Every row comes from one small tree of marks. The marks that hang from a mark follow it in brackets, in alphabetical order. Every link used is in the known rows. Which tree was each row made from?
Known rows
dake(fuzane rema): [ -6  13   8  -1  -7  -6   3   1  -1   3  -5 -17  -1  -3   0  -6  -2   5
   8 -51  13 -20 -14   5  17 -25   0  -3   4  -1  32   5  -5   6  -3   0
   4   0   7  -3   6   1  11   3   6  10  -5  -1   6   4   0  -1   5   6
   9  -2  16  -6  11  -3]
meku(dake(bofar feferaz fuzane rema)): [-21  22  17  13  -2  -5 -10  -9 -18  14   1 -15  -3 -52   1   4   6   5
   4 -64  11 -33 -29  11  37 -23 -12   8   3   3 106  -2  -4   8 -14 -16
   6  -4  -7  -1  22  -5   7  18   7  24   1   5   7  -8  -4  -6   2   6
  10   3   5   0   6  -6]
rema(benip): [  4 -21   5   0   7   5  15   8   6  -1   7  -1  -6  -4   8  -4   1   8
   9   7   0  -2   0   8  -3  -1   2  -1  -3   3  -4   2  10   0  -2   2
   4  -5   2   0   1  -4 -26   6   3 -10   5  -4  -4   5   0  -3   5  -2
  -2   2  -3   0   1   4]
dake(bofar feferaz fuzane rema(benip) rolo): [-23  -9  26   2   3  -4  20  41  -6  21  -3  -7 -23 -36   3   3   0   9
  20 -57  20 -36  -1  18  44 -30 -10  16   9   6  79  -7   0   6 -19  -7
   6 -12   1  -1  13   1 -18  20   8  10   8 -11  -7  -2  -2   1  28  11
  21   0  -4 -10  12  -7]
kemur(dake): [ 10  -8  -9  -1  -4   5   1   1  -6 -17   5  -1   1  17   0   1  -8  -6
  -7  -4  -2  11  15  -7 -12   4  -2   0   3   0   8  -5   2   3 -16   1
   9   1  -1   4  15 -10  -6  10  -1   3   4   1  -6  -9  -1   2  -3   3
  -6   0   1   2   5   2]
feferaz(dake(bofar fuzane meku rema)): [ -7   3  23  12  14  -6  12   9 -10 -12  -3 -20  -7 -21   3   6  -4  26
  -7 -43  21 -16   8  17  46 -13  -7   0  -2   3  19 -13   3   5 -15   0
  17  -5 -14  -1  19   3  -3   2  10   8   1   6  -4 -17  -4  12  18  -9
   6  -8   4  -7   9  -6]
benip(rema): [  7   3  13   3  12   5   2   5  -1  -6  -4  -2   0 -17   1  -2  -1  -8
   6 -22   1 -13  -5   3  -1  -6  -1   5   2   0  25   1  -5   5  13   0
   5   2  -4  -1  -2  11   5  -5   1  11   2 -28  11   4   2  -3  -3   6
   2   1  21   7   2  -1]
meku(dake(bofar feferaz fuzane rema rolo)): [-27  10  20  17  -3  -2 -11   5 -15  22   8  -7 -19 -47   1   6   7   8
   6 -66  17 -31 -11  10  41 -21 -15  17   9   3  84  -6 -10   7 -28 -14
   8  -4  -1  -1  20   1   1  17   5  17   2  -6   4  -8  -2  -6   6   9
  14   2  -7  -5   1  -9]
meku(dake(feferaz fuzane rema rolo)): [-20   9  11  21  -8  -1 -17  -5  -9  25  14 -12 -19 -32   1   1   2   6
   8 -56  15 -26 -11   4  21 -21 -10  16  11  -1  93   5  -9  10 -17 -11
   5  -3   7  -1  14  -2   5  17   4  16  -4 -10  12  -3  -3 -12   0   9
  14   2  -4  -5   2  -7]
dake(bofar feferaz fuzane meku rema): [-21  18  26  -4  -7 -12   4  21 -14  -8 -15  -8   2 -39  -3   5   1  13
   6 -59  24 -30 -26  22  58 -22  -9  10   6   3  99   4   0   7  -7  -7
   1  -9  -7   0  12  10   9  16   8  24   5  -3   5 -26  -3   5  25   0
  17  -8   7  -8  14 -14]
kemur(dake(meku)): [ 10  -8  -2   1  -5   4   0   4  -6 -43   2   4   1  15   0   3  -7   3
 -10   4   4  14  13  -1   3  10  -1   3   3   0   5   1   7   5 -16   4
   8  -2  -1   6  15  -2  -6   9   1  -3   5  -3  -3 -26  -2   3   3  -7
  -5  -8  -3  -2   1  -2]
feferaz(dake(bofar rema(benip(mubas)))): [ -1 -21  18  10  13   1  20  12   0   2  16 -19 -13 -35   8   5  -1  13
   1 -17   4 -12  37  10  28 -16  -6  -1  -7   2  15 -15   6  -2  -6   0
  16   1  -9   5  14   4 -35   5   3 -11  10   3  -4   4  -3  10   4  -1
   0  -3   5  -4  -8   2]
feferaz(dake(rema)): [  2 -11   2  13  16  -3  -2   2  -5   1   5 -22  -7 -13   3  -8  -9   5
  -2 -13  -1 -10   3   5   6 -16  -3   1   2   0  18  -8  -2   5   2   1
  12   2  -2   1   5  -9  -4  -1   4   4  -1  -3   0   2  -1   7   2   1
  -1  -3  20  -2   2   1]
feferaz(dake(fuzane rema(benip) rolo)): [ -4 -23  10  20  18  -1  13  14   3  19  16 -21 -27  -8   9  -5  -8  20
   7 -37  16 -20  22   9  18 -16  -5   3   4   1   4 -11  -1   7 -20   2
  18  -4   2  -1  12  -9 -22   3   7  -3  -2  -6  -9   9   0   4  17   4
  10   2   0 -10   6   2]
dake(bofar feferaz fuzane meku rolo): [-24   7  28   1  -6  -7   5  27  -8   3  -2  12 -16 -33  -4  16   4  17
   2 -41  32 -19   8  16  52  -1 -14  17   8   3  55  -6  -1   2 -25  -8
   1 -12  -9   0  14  10   0  13   4  15   6  -3  -6 -27  -1   4  33  -1
  20  -5 -29  -9   4 -13]
kemur(dake(bofar rolo)): [ -3 -13   2   1   3   4  10  23  -5 -14   1   8 -12  11   1  10  -2  -1
  -5 -11   9   1  32  -4  18   1 -10  11   6   4  -7 -21  -2  -2 -35   2
  13  -1  -1   5  20  -4 -15  10  -2  -5  10  -2 -14 -13  -1   7  11   5
   4  -1 -15  -6  -2  -2]
feferaz(dake(bofar meku rema)): [ -4  -7  20  11  17  -4   6  14  -9 -22  -2 -14  -5 -25   4   1  -5  16
  -8 -12   8 -10  -1  18  39 -10  -8   7  -2   4  16 -11   7   4 -11   1
  15  -4  -7   1  12   3  -8   1   7   0   7  -1  -6 -16  -1  14  11 -12
   1 -10  11  -4   0  -4]
dake(rema(benip)): [  1 -20   6   0   4   1  10  14   1  -6   1 -12  -9  -8   7 -11  -2   1
  16  -8   2 -10 -12  11   8 -17   4   3   2   3  39   5   6   7   4   3
   7  -4  11   1  -1  -2 -21   9   6  -3   3 -11   2   7   0  -2   3   0
   3  -1  20  -4   1   2]
feferaz(dake(fuzane rema)): [ -3   2   7  17  11  -5   4  -5  -5  15   3 -26  -5 -12   5  -5  -9  18
  -3 -42   8 -18   9   3  12 -16  -4  -4   1  -1  13  -9  -2   7  -5   1
  13   0  -6  -2  12  -7   4  -2   7   9  -6  -1  -3   4  -2   6   7   1
   5   0  16  -3  12   1]
feferaz(dake(bofar fuzane meku rema rolo)): [-14  -9  24  15  12  -7   8  22  -6  -6   5 -12 -24 -20   3  10  -6  23
  -4 -42  27 -19  23  16  54 -11 -12   9   3   3   2 -18   0   4 -27   1
  18  -5  -8  -1  16   1  -8   3   8   3   2  -4  -9 -16  -2  12  24  -5
  10  -6  -7 -12   3  -8]

Write each row's tree
[-25  -7  19   2  -1  -7   0  38 -13  13  -5   1 -18 -40  -1   2   2  -7
  14 -30  12 -24  -6  11  41 -27 -12  22  11   5  85  -7  -6   3 -10  -8
   4  -6   2   4   4   6  -2  14   0  13   8 -15  -1  -8  -2   6  21  10
  19  -2   4  -8  -1  -9]  dake(bofar feferaz rema rolo)
[-24   1  17  15   0  -1 -16   9 -15  13   9  -3 -19 -49   2   3   8  -4
   7 -36   9 -20 -14   8  36 -17 -16  23   9   4  93  -5  -6   6 -18 -14
   7  -4   3   2  13  -3  -4  17   2  12   6  -9   8  -7  -3  -2   1   6
  12   2  -2  -3  -8  -8]  meku(dake(bofar feferaz rema rolo))
[-19   4  18   5 -10  -8 -10  22  -9  -2   1  -3 -19 -23  -2   3  -5  10
  12 -47  26 -26 -10  15  35 -14  -7  19  14   0  89  11  -4  11 -13  -4
   2 -10   8   1   4  10   9  11   7  15  -2 -20  10 -18  -3  -1  24   3
  23  -7   1 -10   7 -15]  dake(feferaz fuzane meku rema rolo)
[-12  -6  23  17  16  -3  14  15  -5  -2   6  -1 -20 -13   3  16  -3  31
 -12 -29  27 -13  35  10  44   6 -13   7  -1   3 -26 -23   0   0 -32   0
  15  -7 -18  -3  19   3 -10  -1   5   0   4   5 -13 -17   0  11  23  -7
   9  -5 -26  -9   0  -5]  feferaz(dake(bofar fuzane meku rolo))
[-27   9  28   3  -9 -10   1  37 -12  -5  -7   0 -18 -37  -2   9   2  11
  10 -54  31 -32  -9  20  63 -19 -13  21  11   3  87  -1  -4   6 -21  -6
   4 -12   2   2  11  14   3  16   7  17   5  -8   1 -25  -3   5  32   1
  24  -8  -6 -12   7 -16]  dake(bofar feferaz fuzane meku rema rolo)
[-15   9   7  21  -3   1 -11 -10  -4  16  12 -10 -22 -13   3  -1   3   5
   5 -50  19 -20  -5   1  21 -11  -9   9   8  -1  32  -1 -10   7 -23  -5
   9   0  10  -2  12  -2   1  10   6   3  -7  -6   8   1   0  -9  -3   6
   7   2  -2  -9  -6  -6]  meku(dake(fuzane rema rolo))
[-15   4  14  14   4   1 -12  -6 -15  14   7  -1  -3 -47   0  10   9   3
  -4 -22   0 -10 -13   7  21  -3 -11  11   1   3  64  -6  -2   2 -13 -16
   1  -4 -14   1  15  -6  -5  13   0  13   7   5   6 -11  -4  -4  -2   0
  -1   2 -14   6   0  -4]  meku(dake(bofar feferaz))
[ -9   3  13  -2  -8  -7 -15  15 -10 -19  -2  -6  -2 -28  -3  -6  -5  -3
   8 -14   8 -15 -30  18  23 -16  -4  16   8   1 107  17   1  10   5  -4
  -2  -8   8   4  -1   8   8  13   3  13   2 -18  15 -17  -4   2  12  -4
  12  -9  19  -3   6 -11]  dake(feferaz meku rema)
[ -1  -9   4  15  10   7  -4 -11  -4   1  14 -14 -12 -17   9  -9   3   3
   9 -12  -4 -10 -23   6   5 -10  -2   5   0   3  46   6   5   8  -4  -3
   9  -1   8   1   8 -10 -19  14   6  -4   3  -6   9   7  -1  -8 -13  -1
  -5   2  13  -1  -7   2]  meku(dake(rema(benip)))
[ -2  -2  -3   5  -7   1   5  13  -2 -10   2 -11 -16  14   0   0 -10   1
   5 -47  16  -9  23  -7  13 -14  -4   7  13   0  21  -6  -7   8 -30   4
  14   1  11   3  17  -3  -2  11   4   7  -1 -12  -6  -4   0   0   9  11
   9  -3   6  -8   8  -3]  kemur(dake(fuzane rema rolo))
[ -3 -10  11  21  11  -1   3   4  -2   2  17  -4 -21   2   3   9  -7  29
 -10 -15  22  -7  33   5  20   9  -8   5   3  -1 -22 -11  -1   4 -22   3
  12  -6  -7  -1  12   2  -7  -3   4   1  -2   0  -9 -13  -1   6  20  -6
   8  -4 -21  -8   0  -5]  feferaz(dake(fuzane meku rolo))
[-10  -1  16   3  -7   0  13  27  -8 -35  -6  -1 -18   6  -1   7  -5   9
  -1 -47  28 -11  17   7  49 -11  -9  12  10   3  16 -10   1   5 -41   3
  16  -5   1   3  25   2  -7  16   6   3   7  -5  -8 -28  -1   7  19   1
  11  -9  -3 -12   4  -9]  kemur(dake(bofar fuzane meku rema rolo))
[  2 -11   8  14  15  -4  -5   2  -6 -15   5 -16  -7 -12   4  -5  -9  14
  -7  -5   4  -4   1  12  19  -4  -3   5  -1   0  19   0   6   7  -3   4
  13  -3  -3   3   5  -1  -4   0   5  -1   0  -6   4 -12  -3   9   6 -10
   1  -8  18  -2  -1  -3]  feferaz(dake(meku rema))
[ -6   8   6  -1  -7  -2  11  10 -12  -4  -5  -5   4 -15  -3  10  -3   4
  -4 -52  11 -12  15  -2  19  -9  -8   3   5   3  65 -11  -1   2 -23  -9
   5  -6 -13   2  27 -10  -2  18   2  20   6   8 -10 -20  -1   3  17   9
   5   0 -10   1  21  -3]  kemur(dake(bofar feferaz fuzane))
[-17  21  15  16  -2   0  -5 -12 -15  22   6  -6  -1 -47   0  12   9  13
  -4 -50  11 -23 -10   4  26  -6 -12   6   0   2  73  -7  -4   3 -15 -17
   1  -6 -19  -2  23  -6   2  14   5  21   5  12   2 -10  -3  -6   3   3
   5   3 -16   3   8  -6]  meku(dake(bofar feferaz fuzane))
[ -3 -22  11  19  14  -2  -7  19  -2 -13   9  -9 -25  -4   3  -2  -9  13
  -4  -2  12  -6  12  11  24  -5  -6  12   6   0   9  -4   1   7 -12   5
  16  -4   2   2   4   1  -6   0   3  -4   0 -17   2 -10  -1   9  14  -7
   8  -8   5  -9  -7  -5]  feferaz(dake(meku rema rolo))
[-24  -7  27  -1  -6  -7  -3  40 -13 -12  -5   7 -19 -39  -2   6   1   0
  10 -22  19 -18 -13  21  54 -17 -12  28  10   4  84   0  -2   6 -13  -4
   4 -11   4   4   3  13  -1  13   3   9   9 -20   5 -25  -3   7  28  -1
  20  -8  -1 -10  -4 -15]  dake(bofar feferaz meku rema rolo)
[-24  12  16  18   1   1  -8  -2 -11  29  14   1 -17 -38  -1  14  10  10
  -2 -51  18 -22   3   6  34  -4 -16  14   5   3  56 -13 -10   2 -28 -15
   4  -6 -12  -1  22  -3  -3  14   2  14   2   5  -2 -10  -3  -6  10   7
  11   5 -28  -3   1  -7]  meku(dake(bofar feferaz fuzane rolo))
[-17   9  14  19   1   3   4  -7  -5  16  11   1 -20 -18   2  15  10  13
  -4 -42  22 -18  11   3  33   0 -14   8   2   2  -6 -17  -6  -1 -32  -8
   9  -3  -8  -3  21   0  -5   7   3   3   1   7  -4  -6  -1  -5   3   3
   5   3 -29  -5  -6  -4]  meku(dake(bofar fuzane rolo))
[ -7 -16  10  -2   1  -3   1  21  -7   7   1 -13  -7 -36   4 -11  -4  -3
  19 -19  -7 -15 -26  12   4 -25  -2  11   7   3  99  13   5   9   7  -5
   2  -7   8   3   0  -5 -13  16   4   6   4 -16   6   5  -3  -3  13   4
   9   0  20  -1   9  -2]  dake(feferaz rema(benip))
[  2 -13  10  13  10  -1  14  -2   4  17  19 -28 -11 -23   7   1  -7  19
   2 -42  10 -15  38   3  11 -14  -2  -8  -4  -2  12  -7   2   3  -6   1
  14   1  -5   1  15   1 -26   2   7  -3  -1   4  -1  10  -4   4   2   3
   2  -1   5  -6   3   2]  feferaz(dake(fuzane rema(benip(mubas))))
[-18  -5  17  -2   0  -4   9  27  -3  -4  -6   1 -18 -15   2   1   3  -6
  10 -24  14 -19   2  13  43 -20  -8  16   6   4  17 -12  -6   0 -14   0
   9  -1   6   1   3   7  -4   6   2  -2   7 -13  -5  -4   1   7  12   5
  12  -3   4 -11  -7  -5]  dake(bofar rema rolo)
[-12  19   5  19  -6   0 -17 -26 -10  22  12  -9  -2 -31  -1   4   4   8
  -3 -43   6 -14 -14   0   6  -1  -9   4   3  -1  73   3  -4   7 -10 -15
  -1  -4  -8  -2  16  -6   8  12   3  21  -4   6   9  -6  -2 -11  -5   4
   2   4  -9   3   8  -3]  meku(dake(feferaz fuzane))
[-15  -4  19  12   8   1  -3   4 -16   8   7 -12  -9 -55   6  -3   6   3
  10 -29   1 -23 -31  16  28 -19 -10  13   2   6 105   2   6   7 -10 -14
   6  -8  -3   2  15  -8 -20  22   6   7  10  -4   8  -3  -2  -5  -2   1
   4   3   8   1   1  -3]  meku(dake(bofar feferaz rema(benip)))
[ -3 -13  25  12  21  -4  25  18  -6  -9   2 -20 -12 -22   8   0  -4  33
   0 -36  18 -16   9  23  44 -13  -7   1  -4   4  13 -11  10   6 -16   1
  19  -9 -15  -1  19  -4 -22   7  13  -1   6   5  -9 -11   0  10  22 -10
   5  -5   1  -7   9  -2]  feferaz(dake(bofar fuzane meku rema(benip)))
[-11   3  22  -7   1  -5   8  19 -10 -32 -13   0  -2 -20   1   1   1   5
   4 -16  14 -11 -20  19  49 -14  -2   9   2   4  30   1   4   4  -6   1
   6  -5  -1   1   6  11  -2   7   7   1   8  -2   4 -20  -1  10  12  -9
   6 -10  14  -6  -6  -9]  dake(bofar meku rema)
